What can hang from each mark
N: R X Z
W: P R S Z
T: X
X: F N
S: F N T
F: P X
P: F

Known rows, with every way that one mark hangs from another
(N R): [-1.01  1.28  1.02 -1.10 -0.30  0.12 -0.18 -0.86  3.66 -1.16 -0.16  2.31
  0.64  0.43 -0.75 -2.85 -0.04 -1.29 -0.96  0.87  2.59  2.79 -0.17 -1.17
 -2.34  2.07  0.24  0.52]
(S (F P (X (N R Z))) T): [-3.64  1.66  0.63 -2.10 -1.26  0.66  0.47 -0.90  3.52 -1.02 -0.63 -1.19
 -0.53  0.05 -0.21 -0.53  1.44 -0.83  0.23  0.79  3.52  4.04  0.07 -1.56
 -0.95  2.73  0.37  0.04]
(T (X (F P) N)): [-1.19  2.87  0.87 -0.97 -2.32  1.77  0.09  0.38 -0.06 -1.11 -0.28  0.50
  0.16 -0.58  0.58 -0.24  2.04 -0.60 -0.96  2.16  3.26  5.35 -0.67 -1.22
 -0.08  2.98 -0.23  1.28]
(N R (X (F P)) Z): [ 1.15  0.24  0.25 -1.18  1.08  1.75 -0.21 -0.29  4.04 -0.51  0.93  3.35
  0.24  1.21 -1.88 -3.06 -0.63 -1.25 -1.60  0.93  4.85  3.79 -0.97 -1.15
 -0.76  2.46  0.34  0.45]
(S F): [-2.09 -0.60  0.98 -1.66 -1.57  0.19 -0.10 -0.94  0.62 -0.86 -0.36 -0.85
 -0.83 -0.50  0.63 -0.03  0.98 -1.11 -0.39  0.68  2.96  0.93  0.08 -1.49
 -1.05  2.49  0.09  0.66]
(S F T): [-2.52 -0.63  0.54 -1.84 -2.01  0.62  0.01 -1.59  1.65 -0.57 -0.94 -2.47
 -0.96 -0.77  0.31  0.62  1.09 -1.15  0.18  0.88  3.27  0.73  1.00 -1.52
 -3.29  2.42  0.20  0.39]
(W R): [-1.26  0.58  1.36 -1.04 -0.44 -0.50 -0.05 -0.53  3.44 -1.27 -0.24  0.91
  0.48 -0.05  0.46 -2.49  0.30 -1.17  0.13  0.73  2.19  2.28  0.19 -1.24
 -1.77  1.98  0.62  0.57]
(W R S): [-1.78 -0.37  1.31 -0.91 -0.67 -0.25 -0.21 -1.69  2.20 -1.24 -0.52 -0.10
  0.33  0.02  1.65 -1.60 -0.29 -1.41 -0.09  0.13  3.08 -0.33  0.64 -1.38
 -1.32  2.08  0.73  0.83]
(T (X (F P) (N Z))): [-0.44  2.71  1.04 -0.76 -2.33  1.66  0.11  0.66  1.20 -1.37  0.20  0.88
  0.20 -0.22  0.09 -0.53  1.88 -0.58 -1.29  2.15  3.68  5.59 -0.85 -1.09
  0.53  3.05  0.01  1.09]
(F (X N)): [-1.39  2.72  1.50 -1.55 -2.40 -0.08  0.36 -0.53  2.22 -1.61  0.03  0.62
 -0.17  0.16  0.79 -0.43  1.94 -1.05 -0.09  1.40  1.63  2.55 -0.97 -1.45
  0.57  2.60  0.30  0.60]
(S F (N R) T): [-2.35  1.43  0.12 -2.15 -1.90  0.96  0.18 -1.70  5.01 -1.11 -0.91 -1.78
  0.04 -0.05 -0.58 -0.95  0.13 -1.14  0.43  0.75  1.64  2.73  0.87 -2.06
 -1.78  2.48  0.42 -0.03]
(W P (S N T) Z): [-2.25 -0.18  0.61 -1.94 -0.19 -0.26 -0.47 -2.18  0.96 -0.96 -0.45 -2.38
  0.72 -0.54  1.59  0.35 -0.66 -1.82  0.57  0.79  2.39 -1.19  1.50 -2.13
 -1.37  2.29  2.08  0.39]
(W (P (F (X (N Z)))) R): [-4.02 -1.06  1.95 -1.54  1.31 -0.81 -0.17 -1.62  2.01 -0.84 -0.14  0.73
  1.06 -0.22  0.30 -2.19  0.35 -1.20  0.63 -0.02  2.17  1.91  0.01 -1.79
  0.48  2.14  1.27  0.67]
(T (X F)): [-0.58  1.93  1.05 -0.72 -2.34  1.66 -0.22 -0.46  0.16 -0.67 -0.22  0.22
 -0.11 -0.92  0.32 -0.26  1.51 -0.90 -0.85  1.92  3.12  2.84 -0.45 -1.20
 -0.94  2.60 -0.04  1.51]
(P (F X)): [-2.97  0.48  1.99 -1.67 -0.45 -0.23 -0.25 -2.30  0.68 -0.51 -0.90 -0.89
 -0.26 -0.48  1.28 -0.62  1.61 -1.19 -0.09  1.09  2.52  0.94 -0.31 -1.50
  0.95  2.29  0.25  0.77]
(T (X F (N Z))): [ 0.79  2.44  1.22 -0.55 -3.16  1.61  0.09  0.61  1.73 -1.61  0.50  1.02
  0.25 -0.20 -0.16 -0.38  1.68 -0.72 -1.30  2.02  3.11  3.95 -0.96 -1.23
  0.13  3.01  0.03  1.24]
(S (F P (X (N Z))) T): [-3.63  1.31  0.69 -2.13 -1.81  0.56  0.47 -0.94  2.37 -0.98 -0.67 -2.17
 -0.97 -0.29  0.46  0.50  1.95 -0.82  0.39  1.06  3.54  3.48  0.19 -1.52
 -0.64  2.84  0.35  0.08]
(N Z): [ 0.46  0.73  1.48 -0.95 -1.25 -0.09 -0.22 -0.44  2.95 -1.34  0.54  1.29
 -0.14  0.32 -0.23 -1.36  0.61 -1.20 -1.20  1.36  3.18  1.97 -0.18 -0.89
 -1.20  2.47  0.64  0.31]
(X F (N R)): [ 1.01  1.20  0.75 -1.18 -1.01  1.58  0.13 -0.11  2.66 -1.32  0.33  2.86
  0.90  0.71 -0.85 -1.91  0.78 -0.87 -1.22  1.42  2.66  5.49 -0.52 -1.57
 -0.56  2.24 -0.33  1.02]
(N (X F) Z): [ 2.54 -0.64  0.58 -1.14 -0.78  1.56 -0.25 -0.31  2.30 -0.62  1.07  1.65
 -0.56  0.56 -0.79 -0.87  0.18 -1.33 -1.29  1.27  4.31  1.22 -0.89 -1.17
 -0.46  2.66  0.35  0.66]
(X (N R)): [-0.39  2.10  1.06 -1.18 -1.50  0.19  0.20  0.10  3.76 -1.93  0.11  2.48
  0.82  0.78 -0.57 -2.06  0.68 -1.09 -0.95  1.11  2.06  3.68 -0.50 -1.35
 -1.45  2.41  0.04  0.40]
(N R (X (F P))): [-0.16  0.42  0.00 -1.46  1.04  1.92 -0.19 -0.74  2.36 -0.19  0.03  2.47
  0.19  0.69 -1.12 -2.55 -0.29 -1.27 -1.10  0.95  4.20  3.75 -0.70 -1.39
 -1.47  2.19 -0.07  0.69]
(N R Z): [ 0.41  1.25  1.28 -0.83 -0.28  0.00 -0.23 -0.41  5.34 -1.48  0.58  3.06
  0.69  0.99 -1.47 -3.32 -0.36 -1.28 -1.46  0.90  3.23  2.95 -0.44 -0.96
 -1.60  2.24  0.63  0.30]

Rows
[-1.49  0.87  1.11 -1.24 -1.22 -0.18 -0.07 -1.74  3.36 -1.54 -0.44 -0.67
  0.61  0.23  1.75 -1.70 -0.44 -1.37  0.32  0.35  1.89  0.64  0.64 -1.79
  0.11  2.31  0.89  0.53]
(W R (S N))
[-4.38 -1.69  0.84 -1.34 -0.14 -0.42 -0.38 -1.41  0.97 -1.00 -0.70 -2.79
  0.66 -1.22  1.48 -0.42 -0.79 -1.59  1.16 -0.40  3.71 -2.64  1.14 -2.14
 -1.91  2.29  2.17  0.97]
(W P R (S F (T X)) Z)
[ 2.38  0.77  1.11 -1.03 -1.87  1.44  0.07  0.25  2.05 -1.50  0.94  2.01
  0.29  0.66 -0.32 -0.76  1.31 -0.80 -1.45  1.76  3.10  4.93 -0.55 -1.30
  0.48  2.68 -0.04  0.87]
(X F (N Z))
[-0.15  1.12  0.69 -1.52 -0.67  1.53  0.16 -0.02 -0.06 -0.84 -0.02  1.20
  0.21  0.14  0.47 -0.69  1.81 -0.63 -1.03  1.96  3.35  6.80 -0.09 -1.34
  0.18  2.49 -0.39  0.90]
(X (F P) N)
[-1.30  3.23  0.80 -0.84 -1.66  1.84  0.14  0.41  1.49 -1.16 -0.22  1.61
  0.69 -0.19 -0.29 -1.62  1.43 -0.63 -1.13  1.86  3.36  6.15 -0.80 -1.27
 -0.43  2.75 -0.21  1.23]
(T (X (F P) (N R)))
[ 2.11 -0.08  0.40 -1.00  0.13  1.73 -0.23 -0.32  4.70 -0.79  1.06  3.46
  0.30  1.23 -2.08 -2.90 -0.81 -1.41 -1.56  0.77  4.32  2.19 -1.12 -1.26
 -0.94  2.40  0.33  0.60]
(N R (X F) Z)
[-2.45  1.11  1.26 -1.81 -2.53  0.10  0.29 -0.70  1.14 -1.39 -0.11 -0.80
 -0.84 -0.25  0.79  0.21  1.84 -0.96  0.05  0.68  2.14  1.59 -0.66 -1.75
  0.99  2.77  0.14  0.65]
(S (F (X N)))
[-1.98  1.54 -0.40 -2.29 -0.71  1.32  0.26 -1.05  5.73 -0.90 -0.27 -1.31
 -0.35  0.60 -1.17 -1.34 -0.33 -1.14  0.04  0.67  3.31  3.13  0.30 -1.83
 -0.98  2.92  0.72 -0.55]
(S (F P) (N R X Z) T)
[ 1.06 -0.08  0.11 -1.29  0.22  1.82 -0.27 -0.78  3.19 -0.45  0.32  2.65
  0.24  0.69 -1.35 -2.39 -0.45 -1.43 -1.08  0.80  3.72  2.05 -0.77 -1.48
 -1.62  2.19 -0.02  0.87]
(N R (X F))
[-1.81  4.15  0.11 -1.50 -1.71  2.06  0.10 -1.24  4.40 -0.69 -1.03 -0.85
  0.72 -0.34 -0.50 -1.54  0.60 -0.94  0.00  2.01  2.16  5.70  0.48 -1.66
 -1.79  2.57  0.33  0.56]
(S (N R) (T (X (F P))))
[ 2.01  1.14  0.92 -0.98 -0.99  1.47  0.11  0.22  4.06 -1.65  0.95  3.44
  1.00  1.05 -1.42 -2.44  0.54 -0.85 -1.63  1.39  3.15  5.64 -0.79 -1.39
 -0.05  2.45 -0.04  0.82]
(X F (N R Z))
[-0.69  3.89  0.24 -1.30 -1.75  1.98  0.09 -0.81  5.79 -1.05 -0.38 -0.16
  0.77  0.09 -1.12 -1.74  0.37 -0.89 -0.42  1.99  2.68  5.90  0.23 -1.47
 -1.11  2.77  0.64  0.36]
(S (N R Z) (T (X (F P))))
[-0.08  2.25  0.61 -0.89 -2.76  1.83  0.12 -0.31  3.93 -1.32 -0.23  0.29
  0.50 -0.17 -0.91 -0.79  1.06 -0.91 -0.71  1.82  3.30  3.75 -0.09 -1.26
 -2.69  2.70  0.20  0.84]
(S (T (X F (N R Z))))
[-3.99 -1.98  0.59 -1.91 -0.17  0.19 -0.17 -2.68  2.81 -0.78 -0.44 -2.20
  0.46 -0.35  0.82 -0.52 -1.14 -1.49  1.03 -0.58  2.69 -0.22  1.65 -2.24
 -1.52  2.46  1.67  0.43]
(W P R (S F (N Z) T))
[-1.29  2.95  0.33 -1.76 -1.54  0.67  0.11 -1.62  5.89 -1.19 -0.75 -0.39
  0.68  0.24 -0.64 -1.70  0.03 -1.27  0.13  1.44  1.18  3.55  0.80 -1.67
 -2.67  2.24  0.57 -0.09]
(S (N R) T)
[ 0.71  1.49  0.75 -1.18  0.13  1.54  0.15  0.30  3.15 -1.27  0.64  3.36
  0.89  1.06 -1.13 -2.66  0.73 -0.67 -1.68  1.57  3.94  7.70 -0.53 -1.24
  0.31  2.51 -0.09  0.64]
(X (F P) (N R Z))
[-1.91 -0.66  1.41 -1.27  1.65 -1.45 -0.41 -0.10  2.09 -1.23  0.28  1.03
  1.29 -0.36  0.34 -2.55 -0.56 -1.50  0.64  0.38  2.07  1.11  0.37 -1.70
 -1.06  1.74  2.07  0.53]
(W P R Z)
[ 1.08  0.68  0.68 -1.00 -0.21  0.60 -0.16 -0.15  5.47 -1.31  0.92  3.18
  0.22  1.24 -1.86 -2.94 -0.90 -1.55 -1.41  0.57  3.86  0.70 -1.12 -1.13
 -1.69  2.51  0.71  0.08]
(N R X Z)
[-1.97  1.19  2.02 -1.45 -0.64 -0.22 -0.02 -1.40  3.08 -1.35 -0.29  0.63
  0.48  0.40  0.25 -1.73  1.25 -1.04 -0.57  0.88  2.56  2.29 -0.87 -1.53
  1.60  2.46  0.32  0.46]
(P (F (X (N R Z))))
[ 0.14 -0.14  0.14 -1.63  0.11  1.75 -0.17 -0.71  0.00 -0.02  0.04  0.82
 -0.68  0.06  0.15 -0.49  0.67 -1.24 -0.81  1.45  4.30  2.68 -0.39 -1.27
 -0.99  2.49 -0.03  0.79]
(N (X (F P)))
[-0.60  3.09  0.99 -0.72 -1.63  1.74  0.16  0.63  2.58 -1.47  0.26  2.07
  0.70  0.17 -0.68 -1.79  1.22 -0.61 -1.46  1.84  3.62  6.22 -1.04 -1.14
 -0.02  2.94 -0.01  1.08]
(T (X (F P) (N R Z)))
[-2.58  0.88  1.97 -1.66 -1.19 -0.21  0.01 -1.60  0.95 -1.06 -0.71 -0.77
  0.00 -0.19  1.21 -0.42  1.91 -1.06 -0.15  1.14  2.22  1.62 -0.54 -1.62
  1.50  2.45  0.13  0.67]
(P (F (X N)))
[-3.87  1.48  1.06 -2.10 -1.40  0.20  0.39 -0.65  0.30 -0.95 -0.48 -0.93
 -0.91 -0.27  1.10 -0.06  2.08 -0.78  0.03  0.85  2.86  3.61 -0.47 -1.61
  1.27  2.81  0.10  0.44]
(S (F P (X N)))
[ 1.03  1.21  0.93 -1.32 -0.70  1.47  0.12  0.32  1.24 -1.13  0.68  1.87
  0.24  0.59 -0.16 -0.98  1.53 -0.63 -1.39  1.95  3.84  6.99 -0.36 -1.17
  0.73  2.72 -0.09  0.68]
(X (F P) (N Z))
[ 1.40 -0.19  0.45 -1.34  0.10  1.63 -0.24 -0.28  1.61 -0.37  0.84  1.56
 -0.58  0.60 -0.61 -1.02  0.38 -1.19 -1.31  1.41  4.82  2.88 -0.71 -1.08
 -0.18  2.70  0.32  0.55]
(N (X (F P)) Z)
[ 0.72  1.61 -0.11 -1.95 -1.25  1.84  0.10 -1.13  4.21 -0.59  0.07 -1.11
 -0.31  0.36 -0.42 -0.26  0.36 -1.19 -0.14  1.88  3.02  3.55  0.35 -1.56
 -1.00  2.81  0.68 -0.10]
(S (N (X (F P)) Z) T)
[-2.71  1.24  1.09 -1.75 -2.02  0.19  0.32 -0.64  2.33 -1.45 -0.15  0.22
 -0.41  0.07  0.11 -0.78  1.30 -0.99 -0.09  0.44  2.28  2.08 -0.83 -1.82
  0.72  2.63  0.12  0.61]
(S (F (X (N R))))
